Known rows, with every way that one mark hangs from another
(J847 (J103 (J622 J507))): [ 12 -36 -61   6 -23  -1  26 -45  18  30   9  47  14 -11   8   3 -25 -24
   8 -10 -26  11  14  12]
(J622 (J103 J704 J847)): [  9  -5  19  -3 -29  13  24 -33  -3  15   1 -19   3  -5   0  -4 -23  -9
  16 -19 -20   9  26  -4]
(J103 J622): [  6 -21 -25  -3 -18   7  37 -42   1  -6   1  23  11 -25   1  -1 -18 -15
   8 -22 -22   7  15  -6]
(J892 (J103 J622 J847) J246 J507): [ 11   8  -4 -19  -2  15  33 -43 -17  -3 -11  10  14  -8  -4  -7 -35 -17
  23   0 -23   9  28  -1]
(J622 (J103 (J704 (J507 J892)) J847)): [  8  11  41 -16 -23  14  10 -34 -21  10   6 -33   2   3   2  -6 -14  -5
  22 -20 -15   7  18  -8]
(J103 (J622 (J507 J704)) J847): [ 15 -12 -45  -5 -25   3  16 -50  10  15   0   6  18 -15  -9  -3 -33 -23
  21 -13 -28  -2  21   6]
(J103 (J622 J507) J847): [ 11 -21 -32  -8 -25   3  22 -43  10  23   3  21  17 -11   0   1 -34 -27
  15  -2 -30   1  22  15]
(J103 (J622 (J507 J892)) J704 J847): [ 13   7 -15 -15 -16  -1  16 -36  14  30  14 -11  15  -4   3  -1 -29 -17
  12 -30 -27   6  16   3]
(J847 J103): [  3 -38 -18  10 -20  10  31 -41   5  18  11  31   1 -19   2  -1 -14  -1
   5 -10 -21   4  18  -8]
(J246 (J892 J103 (J507 J622 J704))): [ 19 -23   2 -17   1  11  37 -35 -26 -44 -10 -16  17 -24 -17 -12 -12  18
   5 -10 -16   4  20 -30]
(J622 J103): [  8 -21   6   2 -28  18  32 -37  -8 -10  -5   2   4 -15   1  -2 -17 -12
  12  -7 -20   5  17 -12]
(J847 (J103 J622 (J704 (J507 J892)))): [  5  -5 -17  -9 -12   2  20 -40  -4  22  19  19   8  -6  11  -2  -6  -3
  10 -42 -15  19   7  -5]
(J507 J704 J892): [  7  -6   3  -2 -10  12  20 -43  -3 -15   5 -29   4 -25 -11  -7 -12   4
   9 -28 -19  -6   9 -32]
(J704 (J507 (J622 (J103 J847)) J892)): [  8 -16  42 -26 -28  16   8 -31 -35 -22  11 -28   0   3   1  -8 -12  -5
  30  19 -16  -2  18 -25]
(J704 (J103 J622 J847)): [  9 -20 -24  -1 -17   7  33 -34  15  12  -7  32   9 -21  -5  -3 -34 -28
   7  -4 -28  10  25  -8]
(J507 (J704 J103) (J892 J246)): [  8  -4 -12  -1  -1  21  28 -34   7  -7  -3 -16  -2 -15  -9 -11 -21 -12
   8 -22 -20   5  13 -39]
(J847 (J103 (J622 J507) J704)): [ 12 -25 -57   5 -22  -4  27 -40  23  43  17  37  17  -5  11   1 -20 -16
   4 -32 -23  20  14  14]
(J103 J622 (J704 J507) J847): [  4   0  -1 -17 -23   6  23 -42  -8  21   9  10  13 -11   1  -3 -14  -9
  19 -26 -19  14  22  14]
(J507 (J622 J103) J704 J847): [ 13 -30  -3  -8 -25  21  24 -30 -21 -35  -5 -50  13 -16   1  -8 -11   0
  24  -1 -15  10  17 -39]
(J246 (J892 (J507 J622))): [  2 -45  -5 -18  -1  12  41 -26 -20 -44  -4   2  17 -17  -6  -4  -8  14
   4  -1 -20   3  20 -20]
(J246 (J892 J103)): [ 19 -18  17  -2  -7  13  50 -39  -8  -5  -4   1   6 -26  -5  -5 -16   8
  -9 -24 -20   6  19  -5]
(J246 (J892 (J507 J704))): [  7 -26 -19  -3   4  12  36 -40 -10 -37 -19 -13  18 -25 -14  -5 -15  12
   4 -29 -20   1  18 -14]
(J103 J622 (J704 (J507 J892)) J847): [  6  13  10 -22 -14   5  16 -38 -12  15  15  -9   8  -7   3  -4 -14  -7
  19 -34 -18  10  16  -2]
(J246 J892): [  7 -35  -2  -2  -8  13  48 -36  -2  -9  -5   1   6 -23  -2  -1 -14   8
  -6 -25 -22   4  18  -2]
(J892 J507): [ -5 -27  -5  -6 -11  13  30 -36  -7 -20  -5  20  18 -22  -7  -3 -12   2
  12  -7 -20  -2  20  -8]
(J622 J103 (J507 J704 (J892 J246))): [ 15  -1 -15  -4 -16  20  14 -44  -5  -9  -3 -33   4   4   0  -7 -25 -18
  21 -16 -21   4   9 -19]
(J847 (J103 J704)): [  4 -28 -14   8 -20   5  33 -36  11  33  17  19   3 -13   4  -2  -9   3
   1 -31 -18  13  19  -4]
(J704 J103 (J507 J622 J847)): [  3 -47   5 -12 -20  20  29 -20 -13  -7   0  -2  16 -22   3  -7   0  -4
  13  11 -14  15  20 -22]

Rows
[  7 -19 -39   5 -17   0  35 -39  12  26  14  33   8 -14   9  -1 -16  -8
   4 -38 -20  20  15  -3]
(J847 (J103 J622 J704))
[  6 -18 -51   2  -3   7  28 -37  10 -27 -22  31  25 -29 -14  -8 -24 -20
  10 -19 -22  12  17 -24]
(J892 (J507 (J704 (J103 J622))))
[ 17 -12 -16   1 -34  12  10 -45   0  10  -8 -19  10  -5  -8  -4 -32 -20
  24   3 -25  -4  23  -1]
(J622 (J103 J847) (J507 J704))
[  7 -28   3  -9 -11  11  24 -19  -6  11  27 -30   6  -9  13  -5  -2  17
   7 -21 -15  15  14 -36]
(J507 J622 (J847 (J103 J704)) J892)
[ 19   1 -12 -13   8   4  48 -35 -10 -11 -12   5  24 -19  -2  -6 -19   4
  -3 -49 -18  21  18   0]
(J246 (J892 (J103 J622 J704) J507))
[  0 -29   0 -20 -15  24  30 -28 -32 -41  -7  -2   9   2   2  -8 -12  -8
  27  18 -18  11  21 -27]
(J892 J246 (J507 (J622 J103)))
[  8 -28  29 -21 -38  17  14 -36 -33 -13   5 -10   3   0   0  -6 -11  -9
  30  27 -17   2  24 -12]
(J704 (J507 (J622 (J103 J847))))
[ 19  18  11 -14  -1  10  33 -29  -4   9   5 -34  17 -23   9  -7 -15   2
   4 -45 -16  20  12 -21]
(J507 J847 (J892 (J103 J622 J704)))
[ 13 -16  -8   2 -32  10  24 -34   9  20   2  -3  14  -3   5  -3 -14 -17
  10 -20 -21  13  16   5]
(J622 (J103 J704) J507)
[  5 -15  -8  -9 -10  17  25 -40   2  11   9  -7   3  -3   4  -3 -19 -12
  11 -13 -23   0  12  -5]
(J622 (J507 (J892 J246)))
[  7 -12 -41  -4  -6   6  21 -36  10 -13 -22  19  23 -23 -17  -7 -36 -23
  17  -8 -26   7  25 -17]
(J892 (J507 (J704 (J103 J622 J847))))
[  9   2 -14 -14   1  15  40 -42 -17 -13 -10  23  16 -14   0  -8 -24 -13
  16 -10 -20  14  20  -8]
(J892 (J103 J622) J246 J507)
[  6 -32  18 -16 -35  18  23 -36 -32 -25   8   2   8  -7   3  -6   1  -7
  24  13 -13   8  16 -17]
(J704 (J507 (J622 J103)))
[  4 -54 -14  -3 -20  14  32 -27 -10   4  14  -7   8 -17  10  -2  -6   9
  13   8 -18  10  21 -25]
(J507 J622 (J847 J103))
[  8  -5   0 -14 -11   8  17 -34  -1   3  -3  16   8 -13  -2  -5 -25 -25
  13  -7 -22   7  17 -13]
(J704 (J103 J622 J847) (J507 J892))
[  5 -24 -24  -4 -18  10  32 -38   4   3  -5  44  15 -23  -1  -5 -12 -25
   8 -14 -19  18  14  -3]
(J704 (J103 J622) J507)
[  2  -6  22 -13 -27  11  21 -39 -10  28  12  -8   6 -10  -4  -4  -8   3
  16 -18 -17   6  25  13]
(J103 (J704 J507) J847)
[  1 -23  -4   2 -24   8  24 -41  -1  36  18  17   5  -9   5  -2   1   5
   8 -27 -14  16  17   8]
(J847 (J103 (J704 J507)))
[ 14  19  33 -14   2  24  36 -29 -13  18   8 -55   5 -11   8 -10 -10  10
   8 -39 -14  18  16 -24]
(J507 J847 (J892 (J103 J704) J246))
[  4 -41 -20  -8  -5  18  25 -20  -5 -34 -15 -16  26 -28 -11 -11 -12   1
  15   6 -17  10  21 -44]
(J892 (J507 J622 (J704 J103) J847))
[  1 -24  16 -19 -29  12  25 -33 -17   3  24  -3  10 -13   1  -7  11   9
  14 -13 -12  12  17  -9]
(J103 (J704 (J507 J622)))
[ 12 -31 -11   3 -27  19  25 -32  -2   5 -11 -21  20 -10  11   0 -18 -16
  15  -2 -22  10  17   1]
(J622 J103 (J507 J847))
[ 13 -30 -52   4 -20   5  31 -36  27  17  -5  44  21 -19   0  -2 -27 -35
   1 -11 -27  13  15   3]
(J704 (J103 (J622 J507)))
[ 14  -2  57 -29 -21  12  12 -36 -32  -3  20 -17   1 -10  -7 -12  -7   5
  21  16 -15  -5  21 -23]
(J704 (J507 J622 (J892 (J103 J847))))
[ 12  -6   1  -4  -2  17  26 -37 -15 -18 -17 -32  25 -32 -11 -10 -14  11
  14 -14 -16   3  21 -22]
(J892 J103 (J507 J704 J847))
[  7  -1  28 -11 -32  16  17 -37 -18  15   2 -18   5  -1   1  -5 -13  -9
  23 -12 -16  11  25   6]
(J622 (J103 (J704 J507) J847))
[  5 -27 -24  -6 -12  15  33 -31  -3   3 -13  18  22 -26   7  -3 -12 -19
  11 -14 -17  23  16  -5]
(J704 (J103 J622) (J507 J847))
[  7 -22  -2  -6 -12  14  20 -30   4   9   3 -29  17 -17   7   0 -13  -3
   9 -12 -23  -1  11 -10]
(J622 (J507 J847 J892))
[  6 -31 -21  -5   9  18  38 -31 -16 -34 -26 -40  25 -28  -7  -3 -15  19
   7 -28 -19   6  19 -15]
(J246 (J892 (J507 J704 J847)))
[ 10 -39 -16  -1 -16  18  30 -23   1 -15  -4 -25  15 -29  -7 -10  -9  -2
  10  -1 -18  11  20 -42]
(J507 J622 (J704 J103) J847)
[ 12 -13 -41   2  -3   8  21 -39  -3  -1   2 -19  11 -21   7  -3 -22  -2
  13 -35 -19  10   8 -32]
(J507 J704 (J847 (J103 J622)) J892)
[  4 -28  16 -19 -24  15  19 -27 -26 -34  -7  -5  13  -3  -5  -6 -23  -7
  29  30 -20  -1  28 -24]
(J892 (J507 (J622 (J103 J847))))
